What can hang from each mark:
B: E
L: P R
W: P
P: B L S W
E: B N
R: L S
S: P

Each row was made from one small tree. Brackets hold a mark, then the marks that hang from it, in alphabetical order. Every link used is in the known rows. Write each row's tree.
In the rows, zero is written as 128.
Known rows:
[W P]: [122 120 139 119 123 128 151 127 148 129 135 126 129 156  94 107 128 116
 136 131 134 127 130 114 148 120 122 123 136 143 130 128 126 135 127 126
 141 143 128 137 125 109 137 131 127 133 125 144 118 128 136 131 117 125
 130 128 131 128 127 127 128 140 144 125 122 138 123 132 128 124 140 123
 132 115 132 167 134 133 131 131 148 112 134 131 129 134 149 131 132 139
 123 119 124]
[R [L [P B]]]: [139 131 152 119 129 131 104 141 143 132 124 127 125 149 100 139 132 122
 129 133 158 124 133 117 131 120 118 128 116 120 129 124 132 126 135 127
 134 174 138 136 126 148  86 145 126 138 125 133 128 122 115 124 129 138
 116 135 115 138 110 117 131 116 129 107 118 148 137 120 162 137 145 125
 136 116 129 104 120 130 132 126 132 122 129 136 122 111 147 119 114 128
 116 116 123]
[L [P B] R]: [129 105 153 140 131 130  96 123 146 137 120 131 137 128  97 137 125 121
 127 138 157 132 130 104 139 138 115 128 115 142 132 117 128 118 130 124
 130 184 152 128 137  92  90 141 128 155 134 123 119 122 107 124 124 135
 117 130 119 137 151 114 132 117 130 118 129 152 140 120 160  95 139 124
 135 133 128 148 107 121 130 144 135 109 129 140 128 117 150 136 122 126
 102 105 123]
[B E]: [145 125 111 134 130 123 120 137 130 127 124 126 127 128 131 129 139 137
 124 127 129 133 108 114 105 118 135 125 125 133 130 136 109 125 127 126
 126 104 129 124 132 110 123 134 130 120 149 117 130 116 138 127 119 115
 141 118 114 134 131 129 133 152 117 144 131 105 138 124 131 133 127 125
 142 121 132 114 135 129 136 132 124 118 142 132 125 120 123 134 127 122
 141 133 123]
[E N]: [136 129 120 114 137 121 136 131 128 127 129 124 136 124  74 105 126 119
 135 127 124 132 142 115 146 127 126 125 126 134 136 113 133 130 133 128
 124 101 125 128 123 177 124 126 122 121 119 117 124 123 114 123 127 124
 119 132 116 127 131 127 113 134 132 120 131 121 134 123 136 124 137 123
 132 118 131 165 129 127 125 112 133 126 124 124 120 122 123 129 131 134
 110 134 128]
[R L [S [P [B E] W]]]: [162 144 131 116 118 140  96 147 139 131 130 123 123 141  68 128 164 106
 125 122 156 128 124  94 122 117 118 127 123 103 125 127 113 127 134 119
 124 156 139 140 115 164 122 120 121 143 138 129 133 116  89 124 128 141
 116 136 112 136 111 128 117  85 115 116 114 137 183 118 146 153 135 112
 152 100 136  96 121 130 125 121 181 114 133 133 139 110 159 110 136 113
 148 129 117]
[P S]: [126 141 127 137 126 133  80 130 128 123 122 131 140 118 114 133 137 116
 133 124 129 134 131 110 128 135 135 131 134 130 129 124 114 118 131 135
 118 142 127 125 121 131 133 134 129 130 135 123 125 133 123 126 129 137
 127 132 125 124 144 127 122  89 122 120 132 136 120 139 134 134 132 125
 137 127 128 116 127 125 135 118 159 119 134 129 126 130 135 123 139 120
 138 123 121]
[P [B [E N]] [L R] S W]: [149 172 134 152 132 143  27 135 155  97 115 130 128  74   4 103 168 105
 146 115 155 150 137  37 128 167 143 124 129 123 123 110 105  90 142 137
  86 166 114 115 104 144 113 148 124 138 155  91 106 114 125 123 124 123
 127 141 100 137 142 115 110  57 103 120 137 154 131 132 181 127 157 111
 160 126 138  90 127 111 145 103 179  79 148 155 120 123 155 127 138 101
 151 111  93]
[E B]: [144 130 117 122 133 139 137 130 129 131 123 131 127 124 136 128 119 146
 133 130 128 125 141 140 143 133 126 127 120 136 116 114 134 127 126 128
 136 118 128 128 124 164 119 134 127 126 121 120 124 121 114 128 128 125
 118 135 111 133 129 126 135  98 131 119 127 114 141 120 133 116 141 123
 138 114 128 131 122 128 135 125 128 144 137 125 120 124 115 123 129 134
 143 131 133]
[B [E N]]: [152 126 105 122 137 119 125 140 129 122 125 123 133 123  86 115 134 128
 129 127 125 138 119 105 119 120 134 124 124 140 136 124 113 127 131 125
 122  82 128 124 128 149 115 132 125 116 141 108 127 112 124 123 119 113
 134 124 105 134 133 128 121 156 122 139 133  99 144 121 137 130 135 120
 145 113 133 145 135 128 134 120 127 118 139 129 120 114 119 133 129 126
 126 137 124]
[P B]: [125 140 114 132 128 140 101 135 138 122 124 130 128 121 121 143 135 134
 132 126 132 126 132 111 119 147 120 131 125 123 118 119 130 118 134 127
 124 144 126 125 121 134 131 140 129 130 132 123 124 122 126 130 130 120
 126 131 122 135 126 126 125 103 128 111 123 134 126 124 139 132 133 129
 147 129 130 108 124 125 126 128 127 121 135 138 125 132 131 129 131 128
 131 123 118]
[W [P [B E] [L R] S]]: [129 145 150 143 122 141  70 132 159 108 118 129 126 126  55 122 152 112
 146 124 154 138 127  61 129 146 131 125 130 147 127 122 104 111 130 132
 118 174 118 129 115  95 127 146 129 146 148 124 107 120 135 127 113 127
 139 133 114 136 135 119 125  96 129 118 126 153 130 133 158 120 152 117
 151 119 134 127 142 124 145 122 172  82 149 149 129 131 166 132 133 129
 145 107 102]
[R [L [P W]] S]: [155 139 161 114 122 125  95 133 141 142 134 127 134 151  66 116 142 101
 125 131 161 129 128 119 141  95 122 126 120 111 136 127 112 137 132 112
 130 176 150 143 119 172  98 128 122 154 126 133 130 124  99 122 127 151
 107 136 117 133 130 121 122  74 122 114 120 148 162 119 153 153 134 116
 129 107 132 111 112 132 126 118 169 129 121 125 132 104 157 106 130 114
 122 118 127]
[L [P S] R]: [130 105 165 144 129 125  82 119 137 138 116 132 148 127  90 128 126 109
 127 136 154 138 128 103 149 129 126 129 123 150 139 123 115 119 127 130
 127 182 151 128 137  93  92 136 128 155 136 123 119 131 107 120 123 148
 117 130 120 130 166 114 129 103 125 124 136 155 134 130 156  95 140 122
 127 130 127 151 110 121 138 135 159 111 129 132 128 115 155 133 128 120
 107 106 124]
[S P]: [131 104 128 121 122 134 146 129 129 135 122 124 122 143 124 131 138 116
 125 128 128 123 132 112 142 132 122 130 134 126 129 130 141 119 133 135
 135 134 129 132 138 107 143 125 124 124 125 134 128 130 113 126 130 134
 128 128 124 125 118 133 123 157 130 132 124 137 138 137 125 110 128 126
 131 120 129 148 128 127 123 136 149 115 132 130 130 132 143 135 130 131
 136 132 126]
[L [P [B [E N]] S W] R]: [149 125 140 145 133 129  50 130 156 129 116 132 149 109  25 110 145 107
 135 130 160 145 129  62 145 142 126 123 124 140 134 111 110 102 139 130
 111 177 152 122 128 112  93 151 125 148 151 102 110 116 111 122 119 127
 115 133 102 137 167 111 120  89 111 125 138 151 133 128 176 105 151 114
 158 121 135 132 102 113 142 128 170  89 142 146 119 110 158 133 135 106
 116 105 107]
[P B [L R] S W]: [130 174 152 158 124 151  29 126 155 102 118 134 124  78  31 116 158 105
 146 116 157 142 144  55 136 175 138 129 131 113 116 113 117  90 139 138
  91 202 114 119 103 128 122 145 126 147 145 107 107 127 127 127 132 133
 122 145 119 132 138 116 115  33 106 111 134 177 120 139 174 125 151 116
 148 138 133  75 121 111 139 110 177  87 138 154 128 133 162 123 138 102
 150 104  97]

Write each row's tree:
[132 125 154 149 127 135  53 123 157 132 119 134 145 111  51 120 140 108
 135 131 162 138 135  78 150 147 123 127 126 135 128 113 120 103 138 131
 115 207 151 125 126 101 100 148 127 156 142 114 111 126 114 125 126 138
 112 136 116 133 165 112 123  70 115 117 136 170 124 133 172 104 146 119
 147 130 132 121  97 115 137 134 170  95 134 146 124 119 163 130 134 106
 115 100 110]	[L [P B S W] R]
[131 170 151 144 124 139  59 124 148 108 121 132 122  98  52 103 154 104
 142 116 141 140 139  77 143 148 149 127 144 109 123 125 116  98 141 138
  99 172 108 121 107 138 141 146 126 131 138 114 109 133 147 127 131 135
 127 144 120 124 130 124 117  56 106 125 135 165 103 151 157 142 142 118
 132 131 130  79 131 117 138 103 175 102 138 143 119 138 152 118 139 103
 163 114 104]	[P L S W]
[127 183 137 148 123 152  32 130 158 101 120 134 121  91  43 120 163 109
 146 114 146 138 144  61 134 167 141 128 140 105 113 115 118  89 147 139
  94 189 106 119  99 145 144 158 127 133 142 110 107 128 146 129 134 126
 126 146 114 129 126 122 114  33 106 108 129 172 103 145 167 146 147 120
 153 131 132  62 128 114 136 104 173  94 144 153 115 142 154 118 141 103
 164 109  95]	[P B L S W]
[121 168 138 145 125 150  42 131 144 103 112 132 123 104  85 143 154 118
 141 118 140 133 140  77 119 162 138 134 131 121 119 115 117  99 140 136
 104 174 104 122 106 141 140 155 128 131 138 113 114 128 132 126 133 133
 131 141 115 131 124 124 118  54 118 102 125 158 113 141 158 142 142 125
 146 132 128  79 141 118 134 107 159 102 144 147 117 144 146 119 135 120
 155 113 103]	[P B L S]
[156 140 122 120 123 139  91 131 145 125 122 124 124 126  42 114 162 102
 131 119 139 133 132  75 135 133 126 128 133 112 128 117 114 114 143 119
 115 137 126 132 114 158 153 132 120 135 137 112 120 116 102 124 126 131
 122 139 107 132 128 131 104  82 116 121 124 137 163 129 145 141 131 113
 152 108 135 127 130 124 119 112 180 103 140 138 127 130 153 120 146 116
 152 128 111]	[R [S [P [B [E N]] L W]]]
[144 135 143 122 118 137 109 121 138 130 126 126 122 132  75 116 153  99
 127 121 138 129 131  98 145 126 129 130 134 106 128 126 119 120 136 121
 121 155 127 136 119 139 159 123 121 142 130 127 123 128 107 125 130 145
 121 138 122 125 127 132 111  83 118 127 124 150 154 135 132 136 125 116
 131 115 131 128 128 127 117 118 180 115 129 131 134 134 156 118 144 117
 154 128 119]	[R [S [P L W]]]
[143 172 140 162 126 147  20 133 155 101 115 132 123  77  38 117 169 113
 142 115 157 147 128  44 117 166 143 126 129 119 118 120 101  89 138 138
  90 181 114 116 107 110 118 150 127 142 162  98 108 118 136 126 125 123
 133 137 108 137 139 115 119  52  98 126 135 158 126 135 176 128 150 114
 159 131 136  63 127 112 146 113 173  82 150 157 126 127 157 127 137  96
 164 107  93]	[P [B E] [L R] S W]
[141 134 123 140 128 133  51 135 161 129 116 132 141 126  66 125 149 119
 134 128 147 138 124  73 132 132 130 127 137 127 125 121 108  98 147 130
 117 174 141 122 124 112 121 170 129 132 152 112 112 120 141 128 124 120
 123 133 103 134 153 120 125  81 109 124 132 148 110 141 165 133 141 120
 163 120 134  95 110 119 139 130 165  95 151 149 108 127 150 126 137 103
 140 107 105]	[L [P [B E] S W]]
[133 161 152 149 127 146  76 124 156 107 124 131 112  87  51 112 152 116
 142 120 156 135 141  73 134 168 131 124 125 109 116 118 130 101 136 129
 102 188 115 121 111 121 117 139 126 146 139 112 111 121 131 129 131 126
 123 140 121 135 121 116 120  72 114 119 129 168 128 128 167 120 147 120
 138 138 133  84 122 115 133 120 145  98 133 152 130 130 154 127 127 110
 145 110 104]	[P B [L R] W]
[131 136 135 137 127 136  58 129 161 132 119 134 142 128  64 123 144 111
 136 129 146 134 136  84 145 138 126 129 138 123 123 115 121 100 148 132
 118 191 141 124 122 122 127 165 128 136 137 119 111 128 135 128 127 128
 115 139 111 130 151 120 122  68 115 112 130 163 103 145 163 130 141 122
 154 124 131 105 107 118 133 126 166 100 142 147 109 131 153 123 139 106
 131 104 108]	[L [P B S W]]
[144 125 130 121 118 134 117 124 133 141 132 126 132 138  86 117 148 102
 123 124 134 128 128 109 144 119 123 129 135 111 129 126 119 126 134 120
 129 144 140 136 123 138 156 116 121 140 129 130 128 128 100 126 129 140
 117 134 124 125 139 134 113  90 120 129 124 139 159 131 123 134 123 116
 136 112 132 137 118 128 116 126 180 119 129 126 137 129 152 118 148 117
 142 130 124]	[R [S [P W]]]
[153 109 140 133 132 125  79 126 143 140 120 127 148 132  66 129 136 114
 123 137 157 136 120  92 133 121 116 127 109 149 140 111 102 127 130 111
 128 156 160 132 133 125  94 135 125 160 143 112 122 111  84 119 117 135
 116 129 103 141 167 115 120  98 125 119 132 130 175 108 160 109 134 116
 147 115 133 160 109 122 127 134 157 107 134 135 129 105 150 128 134 123
 103 114 122]	[L [P [B [E N]]] [R S]]
[128 167 115 144 123 145  47 135 152 114 125 134 137  99  63 122 154 114
 143 118 138 137 139  77 130 158 130 128 140 110 114 114 118  98 143 138
 104 171 127 120 106 143 141 148 127 131 142 114 115 127 132 131 133 123
 120 142 119 128 143 124 117  45 110 110 130 156 108 141 154 143 141 120
 163 126 134  77 113 116 135 116 171 102 142 146 120 134 146 119 146 102
 147 113 103]	[P B S W]
[130 141 136 128 124 138 110 134 160 112 124 125 115 144  74 120 145 123
 140 126 143 130 124  80 126 135 128 123 132 137 123 126 116 116 135 125
 128 153 112 132 117 105 138 152 129 132 140 130 111 116 150 131 114 115
 142 129 115 137 113 124 127 129 134 123 120 141 122 132 149 132 146 121
 148 115 134 128 148 128 137 125 146  93 150 149 123 137 155 132 128 135
 146 113 107]	[W [P [B E] L]]
[133 126 144 132 127 127  80 124 153 137 121 132 143 133  70 112 136 109
 133 130 144 135 132  97 155 124 133 126 140 125 130 124 119 109 142 132
 121 178 141 126 126 116 123 156 127 136 135 121 114 132 135 126 126 134
 116 134 115 126 152 120 123  87 115 128 134 158 103 148 155 127 139 120
 139 123 129 122 109 121 135 125 168 107 136 138 112 128 152 124 137 109
 129 109 116]	[L [P S W]]
[129 119 148 135 123 147 112 127 140 119 113 126 111 121  98 139 147 113
 130 124 147 126 140  82 136 162 123 131 127 121 123 121 142 106 135 135
 121 171 118 129 130  99 131 132 124 137 130 124 119 125 111 125 131 138
 128 133 120 131 112 126 120 125 125 119 124 159 145 132 151 100 139 124
 135 129 129 130 133 120 125 131 152  99 134 145 133 133 157 137 126 130
 144 121 113]	[S [P B [L R]]]
[155 147 139 123 131 130  68 147 153 125 123 127 135 133  36 115 149 109
 137 127 160 136 134  82 136 121 127 123 124 118 131 118 119 115 142 131
 116 167 138 130 116 171  85 152 123 132 137 117 119 116 118 122 125 131
 113 139 100 137 124 115 119  96 115 111 126 147 136 128 177 144 154 115
 154 107 136  99 116 124 141 111 161 104 139 141 113 104 152 116 125 112
 123 115 111]	[R [L [P [B [E N]] S W]]]
[137 139 151 123 127 135  75 142 142 128 121 129 133 143  87 142 139 116
 132 130 159 128 135 105 131 125 121 129 122 123 130 121 124 120 136 131
 127 183 137 134 120 152  88 148 126 140 130 130 124 125 111 123 130 143
 114 138 112 135 120 117 128  90 126 101 120 154 134 127 166 141 147 122
 141 117 129  98 120 128 136 119 152 116 133 137 121 112 152 116 121 123
 120 112 119]	[R [L [P B S]]]
[126 125 135 134 128 135  63 129 150 132 112 133 143 138  96 144 136 119
 131 133 142 130 134  97 137 134 124 133 132 136 128 116 119 108 142 130
 125 178 140 126 127 120 124 162 129 137 135 122 117 127 125 125 127 133
 119 135 111 131 149 121 125  83 125 108 128 152 114 139 157 126 137 126
 150 125 128 121 115 122 131 128 156 107 142 141 111 131 148 125 134 121
 124 107 114]	[L [P B S]]
[158 119 140 135 131 125  74 126 153 139 124 130 147 122  27 111 143 106
 128 133 160 142 123  79 142 123 120 123 117 137 136 112 103 119 136 112
 120 168 161 129 127 128 100 137 124 160 146 107 117 111  95 121 117 130
 110 132 103 140 169 114 117  82 115 125 133 140 164 113 166 114 140 111
 152 116 137 147 100 119 129 132 168 100 135 140 128 107 156 126 138 109
 110 111 116]	[L [P [B [E N]] W] [R S]]
[135 139 165 139 126 133  97 117 127 120 125 128 120 111  94 125 138 112
 128 125 148 135 129 110 131 136 133 129 118 128 134 126 112 128 122 120
 116 157 123 131 121 127 119 117 125 156 132 121 123 127 108 122 126 147
 127 133 126 131 134 121 121  86 124 125 129 146 157 119 144 122 131 121
 115 130 128 129 136 124 128 119 150 119 122 130 142 125 147 122 128 126
 134 121 123]	[P [L [R S]]]
[151 130 147 110 118 134 119 139 122 137 130 122 125 153  97 134 147 101
 121 126 150 124 129 121 133 108 117 130 122 110 135 129 121 141 127 121
 134 149 139 145 121 166 120 108 120 145 123 140 138 125  80 122 130 157
 115 134 122 129 112 129 118 104 129 113 114 137 185 117 133 145 129 116
 128 105 132 127 127 135 121 120 173 129 122 120 145 109 154 108 132 128
 132 132 131]	[R L [S P]]
[133 130 147 136 122 148 106 127 152 117 120 127 110 110  63 118 155 106
 135 120 151 130 141  70 146 167 125 128 133 109 119 121 142  99 140 137
 112 180 118 127 125 102 136 134 122 138 134 120 113 125 118 127 131 133
 124 137 120 130 112 123 116 109 118 125 127 169 133 137 157 105 143 119
 139 129 133 116 123 118 126 129 162  90 136 150 131 135 162 135 130 116
 149 118 107]	[S [P B [L R] W]]
[141 142 135 125 117 144  89 126 144 126 125 126 121 129  68 124 159 102
 129 120 141 127 136  87 140 137 125 131 134 103 123 120 120 113 140 120
 118 164 126 133 115 144 161 130 121 142 131 124 121 124 106 126 131 139
 121 140 119 128 125 132 109  67 118 116 121 153 151 133 138 140 127 118
 142 116 133 114 125 124 116 119 182 109 134 138 132 136 159 115 146 116
 155 124 113]	[R [S [P B L W]]]
[157 136 132 115 120 138 101 147 129 132 126 121 124 149  91 145 157 111
 122 124 152 126 122 105 115 115 115 130 118 110 130 127 112 132 129 119
 131 147 140 142 120 160 116 119 122 142 135 132 138 116  81 122 128 144
 121 132 112 137 111 129 120  99 122 111 113 128 191 113 141 149 131 115
 148  99 133 111 129 134 123 122 171 120 133 128 141 109 152 110 132 124
 141 132 123]	[R L [S [P [B E]]]]
[153 146 139 114 117 142  98 142 137 132 133 124 124 141  65 128 159 100
 127 122 156 125 135  99 135 121 116 128 124  96 125 123 123 128 134 121
 125 169 140 142 113 172 124 118 120 147 128 135 132 122  85 125 132 147
 110 140 120 133 111 128 114  75 119 107 114 149 177 119 145 151 135 114
 145 103 134 101 117 131 120 118 181 118 126 130 140 114 161 107 138 115
 140 127 120]	[R L [S [P B W]]]
[133 161 165 154 125 138  56 119 145 107 121 133 125  86  44 102 153 101
 142 118 154 145 139  72 146 156 146 126 135 115 124 124 114 100 133 139
  95 185 116 122 111 121 119 133 125 147 142 111 110 132 130 125 130 142
 124 142 124 126 140 117 117  57 106 128 138 171 118 142 164 122 147 116
 128 136 131  94 125 114 142 109 179  96 132 143 130 128 159 123 135 102
 149 110 106]	[P [L R] S W]
[128 152 136 135 122 142  75 135 162 108 120 128 123 136  64 123 152 113
 145 124 143 135 127  64 126 140 134 127 137 139 125 123 104 109 137 132
 119 164 109 131 111 108 143 158 128 133 145 126 108 120 150 129 115 122
 142 134 112 133 126 124 123  95 130 115 123 148 118 140 155 137 147 120
 156 115 135 118 147 125 142 117 171  85 156 149 120 140 161 128 137 128
 155 109 102]	[W [P [B E] L S]]
[133 152 133 128 126 140  77 136 163 106 118 126 128 135  36 111 153 109
 148 123 141 138 134  59 136 140 133 125 138 142 128 115 108 110 138 133
 117 150 109 130 109 135 140 155 126 131 141 120 107 118 142 126 115 121
 136 136 106 133 127 124 115  98 132 112 125 145 121 137 158 135 153 116
 158 110 136 136 147 125 140 108 172  84 154 148 116 137 157 128 138 131
 145 111 102]	[W [P [B [E N]] L S]]
